In the rows, 128 means zero.
Known rows, with every way that one mark hangs from another
{q354 {q931 {q781 q226 q363}}}: [120 146 148 113 109 108 118  80 104 140 125 121 105 115 106 150 120 126
 138 145 132 118 137 133 158 110  72 188 143 121]
{q931 {q781 {q226 q632} {q363 q487} q986}}: [105 132 145 131 122  82 135  90 137 152 108 107 143 131 127 123 154 116
 124 148 117 123 233 131 183  85  30 203 169 109]
{q354 q427 {q931 {q781 {q226 q632} q986}}}: [140 137 159 108 109 105 108  72 118 154 101 125 186 140  96 144 161 122
 119 125 105 116 142 132 167  94  92 213 148 116]
{q931 {q781 q986}}: [130 119 136 127 125 115 119 116 137 148 108 129 163 129 112 134 153 134
 131 116 131 120 137 131 157 108  96 153 144 122]
{q632 {q363 q487} q986}: [114 135 118 129 144 156 139  78 136 141 125 123 174 135 148 112 143 135
 117  82 121 113 178 131 104 114 114 172 136 121]
{q354 {q427 {q781 q226 q986}} q931}: [147 135 154 109 123 152 106 102 117 146 106 134 174 149  96 170 127 131
 117 105 118 101  96 136 175  97 132 187 122 118]
{q986 {q632 q226 q363} {q781 q931}}: [119 131 125 114 127  99  89 104 141 136 115 137 133 166 133 146 135 130
 110  81 102 106 177 134  71 118 122 163 138 145]
{q487 q363}: [123 134 128 134 130 143 136 114 124 131 128 116 107 153 138 111 131 138
 127 116 132 143 128 122 133 122 128 126 122 130]
{q781 q226 {q363 q487} q931 q986}: [111 141 139 127 127 129 130 134 139 139 115 115  62 131 123 134 112 129
 126 140 124 134 189 134 167  94  81 167 154 119]
{q781 q226 q931 {q986 q632}}: [133 144 145 114 117 105 116 155 137 151 111 131 107 149 117 131 127 134
 106 114  94 114 172 134 144 103 122 160 148 135]
{q781 q226 {q363 q487 q632} q931 q986}: [113 142 141 128 131 121 126 109 146 138 126 117  91 142 132 146 126 125
 121 147 110 125 180 132 138  95 118 165 158 122]
{q632 q226 {q363 q487 {q781 q931}} q986}: [117 136 120 127 132 137  97  89 155 136 128 130 150 128 141 113 116 137
 131  77 102 109 192 136  63 123 100 156 145 130]
{q781 q363}: [119 129 128 134 130 107 139 125 124 123 130 125  83 117 134 146 133 117
 133 143 129 122 149 129 151 120 104 139 130 127]
{q632 q226 {q363 q487 q781}}: [118 120 115 138 140 113  99  90 147 132 126 119 153 124 142 114 122 129
 136 117 120 114 172 128  93 129 102 132 139 127]
{q632 q363}: [122 129 121 129 138 113 123  86 129 135 122 125 134 149 136 119 130 134
 122 122 130 118 135 128 121 128 121 146 129 129]
{q363 q487 {q781 q986}}: [131 112 122 141 138 131 125 149 152 136 124 126 151 105 138 143 130 130
 135 111 123 119 160 128 140 113 109 123 142 119]
{q487 {q363 q632 q781}}: [129 130 128 138 134 117 117  97 137 126 151 126 135 144 151 130 131 134
 136 119 111 120 121 122  88 129 154 105 129 133]
{q258 {q363 q781}}: [124 117 121 131 134 128 118 103 139 116 135 131 132 120 152 129 126 131
 128 123 141 114 106 128 114 127 117 109 138 131]
{q781 q226 {q363 q487 {q632 q986}} q931}: [104 159 142 118 128 145 131  92 135 132 145 122 104 134 141 132 125 127
 121 116  98 116 199 137  94 102 116 177 152 121]
{q986 {q632 q363} {q781 q226 q931}}: [116 145 135 104 126 108  99  98 126 144 124 136 110 174 130 141 112 143
 103  94 105 106 177 138  88 113 113 171 142 135]
{q632 {q363 q781}}: [127 123 118 133 137 101 109  94 137 132 134 133 132 130 139 128 117 135
 132 122 123 105 135 130 109 135 115 124 131 128]
{q258 {q363 q487}}: [117 123 122 132 140 179 137  92 138 118 121 113 141 133 149 110 140 132
 121 118 152 134 121 126 129 113 116 137 142 123]
{q258 {q363 q487 {q632 q226 q986}}}: [109 130 125 130 144 151 128  65 152 120 132 119 206 138 166 124 175 117
 106  95 117 112 163 124  73 108 140 156 150 133]
{q427 {q781 q931 q986}}: [133 128 138 124 125 150 108 134 149 139 101 136 143 152 112 145 114 139
 125 105 125 113 118 140 151 110 116 151 137 127]
{q258 q363}: [121 124 124 128 134 143 133  94 134 118 123 123 130 138 145 120 140 129
 117 127 148 125 103 126 130 122 125 130 135 131]
{q986 q632 q781}: [128 123 128 120 129 117 121 144 128 132 131 139 147 135 138 165 147 125
 112  87 110 111 158 130 106 116 131 142 127 134]
{q363 q487 q632 {q781 q226 q931 q986}}: [126 135 139 127 129 125 101 121 156 139 135 127 130 137 133 139 108 138
 128 128 102 119 161 134  99 110 128 134 157 122]
{q931 {q781 {q986 {q632 {q363 q487}}}}}: [127 124 130 128 137 128 120  85 142 164  94 118 182 147 125 117 172 141
 118  89 116 102 179 130 152  94  87 185 149 122]
{q427 q354 {q781 q226 q363}}: [126 144 142 121 125 109 108 125 116 130 127 130 105 153 115 141 104 125
 123 118 113 116 162 138 156 114 118 146 132 125]
{q931 q781}: [127 127 136 120 119 135 113  99 125 137 121 127 144 129 111 122 136 136
 140 122 134 129 129 132 131 123  99 146 137 122]
{q632 q986}: [124 133 128 125 129 133 138 125 129 133 133 135 158 123 138 132 144 126
 117  93 112 115 160 131 110 120 124 151 129 128]

Rows
[120 134 131 127 132  98 120 100 141 129 140 134 190 132 145 140 165 114
 113 101  92 106 171 126  72 122 151 146 137 139]	{q363 {q632 q226 q986}}
[122 130 122 131 139 117 115  95 140 144 110 115 161 148 138 106 151 125
 115 103 105 110 187 125 109 115 113 161 139 134]	{q986 {q632 q226 {q363 q487}}}
[ 99 147 138 130 127 102 153  99 127 137 134 113 143 121 155 118 143 110
 112 121  99 117 252 131 137  98  65 198 156 115]	{q781 {q226 {q632 q986}} {q363 q487}}
[110 131 118 130 141 131 126  78 142 140 120 119 187 138 146 110 151 125
 115  85 115 111 200 129  93 116 108 173 140 128]	{q632 q226 {q363 q487} q986}
[128 135 123 127 130 122  86 106 155 140 119 125 130 137 134 112 117 136
 130  95  93 109 179 134  78 122 106 146 146 136]	{q986 {q632 q226 {q363 q487 {q781 q931}}}}
[132 144 143 123 118 105 111 148 141 151 125 126  92 158 131 125 114 145
 115 103  89 118 176 130 132 101 114 137 144 137]	{q487 {q363 {q781 q226 q931 {q986 q632}}}}
[130 143 146 120 120 111 102 141 135 138 108 135  88 162 106 148 100 131
 118 106 108 119 167 143 170 100 116 156 143 129]	{q427 q354 {q781 q226 q363 q931 q986}}
[108 143 137 129 136 118 133  91 127 128 145 112 106 132 141 140 131 119
 125 158 117 121 178 128 125 108 116 152 144 118]	{q781 q226 {q363 q487 q632}}
[122 121 129 141 135  92 136 149 147 141 106 115 127 116 138 150 175 105
 118 116 100 109 215 124 167  92  95 162 148 132]	{q781 {q363 q487} {q986 {q632 q226}}}
[126 120 122 133 130  75  89 112 162 140 112 135 127 141 129 134 118 130
 129 115 109 108 159 133 107 122 110 137 147 139]	{q632 q226 {q363 {q781 q931 q986}}}
[126 122 134 126 130  65 100  88 145 161  92 125 186 151 118 127 179 129
 114  99 103  94 184 129 140 101  91 179 148 138]	{q931 {q781 {q986 {q632 q226 q363}}}}
[137 124 132 131 129 103 101 130 161 133 133 142 136 131 134 155 127 129
 131 121 102 109 126 133  99 121 153 119 144 133]	{q363 q632 {q781 q931 q986}}
[108 140 135 128 130 129 139 116 121 130 132 110  82 122 132 127 116 123
 130 151 128 131 183 129 153 109  82 154 141 116]	{q781 q226 {q363 q487}}
[120 143 132 131 136 134 141  86 132 133 146 126 169 156 157 126 160 132
 114  86 103 120 151 123  90 116 159 145 127 134]	{q487 {q363 {q632 q986}}}
[115 119 127 145 142  91 131 112 155 131 118 115 142 121 145 154 173 103
 125 136 112 116 190 122 140  98 124 150 150 130]	{q781 {q363 q487 {q632 q226}} q986}
[115 131 122 119 133 133  94  98 148 139 111 127 138 158 136 133 135 133
 113  73 107 116 192 134  72 110 112 171 142 136]	{q986 {q632 q226 {q363 q487}} {q781 q931}}
[107 132 148 127 116  46 129  92 133 151 109 117 136 132 125 131 160 113
 120 154 112 116 218 132 184  92  38 196 165 118]	{q931 {q781 {q226 q632} q363 q986}}
[121 141 138 129 129 103 110  93 128 131 157 121 122 156 149 126 112 138
 126 136 106 123 141 124  92 124 140 114 133 131]	{q487 {q363 q632 {q781 q226}}}
[ 99 133 130 114 145 156 130  63 137 122 147 125 193 153 172 152 156 130
  94  83 125 109 174 131  66  98 132 167 150 123]	{q258 {q363 q487 {q632 {q986 {q781 q226}}}}}
[113 150 129 118 131 148 105  83 141 142 137 130 132 138 139 109  92 150
 124  91 107 109 191 141  77 117  89 164 150 119]	{q632 {q363 q487 {q781 q226 q931}} q986}
[116 130 149 121 115  68 118  94 135 155 107 119 177 146 119 116 151 124
 115 141 112 122 196 131 159 101  64 185 163 119]	{q931 {q781 {q226 q632} q986}}
[102 141 145 126 117 103 126  76 125 141 119 105 127 129 128 107 136 119
 132 154 119 130 218 132 154 101  35 194 163 108]	{q931 {q781 {q226 q632} {q363 q487}}}
[127 132 136 126 124 139 105 146 149 140 124 126 104 127 123 126  92 141
 131 123 113 129 169 136 128 109  99 135 153 119]	{q363 q487 {q781 q226 q931 q986}}
[119 120 136 132 126  92 129 112 136 143 109 126 115 116 117 151 159 121
 136 131 133 114 161 131 182 101  72 165 147 122]	{q931 {q781 q363 q986}}
[127 130 129 131 126 137  84 110 160 123 139 127 137 125 136 129 112 126
 143 122 103 126 145 131  57 131 138 117 148 131]	{q363 q487 {q632 q226} {q781 q931}}
[101 142 138 117 130 138 111  97 134 122 144 125  81 147 140 164 111 128
 126 126 119 126 178 136  88 105 113 161 149 120]	{q986 {q781 q226 {q363 q487 q632} q931}}
[142 136 146 113 116 147 113  72 107 132 118 131 112 107  95 165 150 125
 148 123 130 118  98 134 162 108 103 184 124 117]	{q354 q427 {q931 {q781 q363}}}
[122 143 132 129 124 118  99  97 153 128 146 134 145 148 151 128 132 133
 129  83  84 119 161 129  46 123 149 128 139 144]	{q487 {q363 {q632 q226 q986} {q781 q931}}}
[119 120 125 144 140 125 152 136 141 135 115 116 105 112 138 150 149 117
 130 130 131 123 178 127 179  98  96 154 142 119]	{q781 {q363 q487} q986}
[117 133 129 124 129 120  94  77 161 115 143 140 166 133 158 138 143 124
 118  92 103  99 140 133  46 122 141 132 152 144]	{q258 {q363 {q632 q226 q986} {q781 q931}}}
[119 141 134 128 127 115 119 104 139 122 137 130  76 136 132 148 127 122
 134 146 112 120 131 132 110 121 137 141 141 132]	{q781 {q363 q632} q931}
[120 129 116 133 144 140 124  88 142 138 136 129 174 116 155 124 131 137
 126  79 114  98 183 133  91 121 106 152 137 120]	{q632 {q363 q487 q781} q986}
[135 113 126 139 132 100 110 160 158 142 116 125 170 111 138 143 153 118
 122  98  92 104 195 125 128 106 109 132 144 133]	{q363 q487 {q781 {q986 {q632 q226}}}}
[104 142 132 112 123  85 101  71 134 137 122 129 129 179 139 127 110 131
 107 116 112 121 191 136  87 119  87 187 153 127]	{q986 {q781 {q226 {q632 q363}} q931}}
[112 128 128 140 137 109 123  95 143 121 132 114 127 124 146 141 154 107
 133 144 113 121 178 124 110 114 125 144 143 128]	{q781 {q363 q487 {q632 q226}}}
[105 133 128 119 123 105 114 125 140 120 133 142 105 123 139 172 138 115
 122  84 109 113 205 137  88 110  97 166 140 137]	{q632 q226 {q986 {q781 q363 q931}}}
[114 130 120 137 139 118 131  66 140 139 115 111 177 150 151  96 145 125
 119 125 120 125 186 126 118 119  95 177 148 119]	{q226 {q632 {q363 q487}}}
[144 129 145 118 128 178 100 123 142 138  99 140 140 158  95 151 126 139
 129  89 119 112  99 142 158 102 133 156 122 121]	{q354 {q427 {q781 q931 q986}}}
[125 138 131 133 123 111  88  98 151 123 141 126 115 157 141 123 115 133
 139 120  99 131 129 125  60 130 148 109 137 143]	{q487 {q363 {q632 q226} {q781 q931}}}
[116 150 133 114 125 108 102  89 135 142 141 138 121 144 135 121  93 146
 120  98 101 101 181 141  77 125 103 159 143 129]	{q632 {q363 {q781 q226 q931}} q986}
[120 132 131 126 128 136 113 129 131 130 142 120 123 117 133 120  94 136
 136 132 122 127 165 131 115 122  99 123 139 117]	{q363 q487 {q781 q226}}
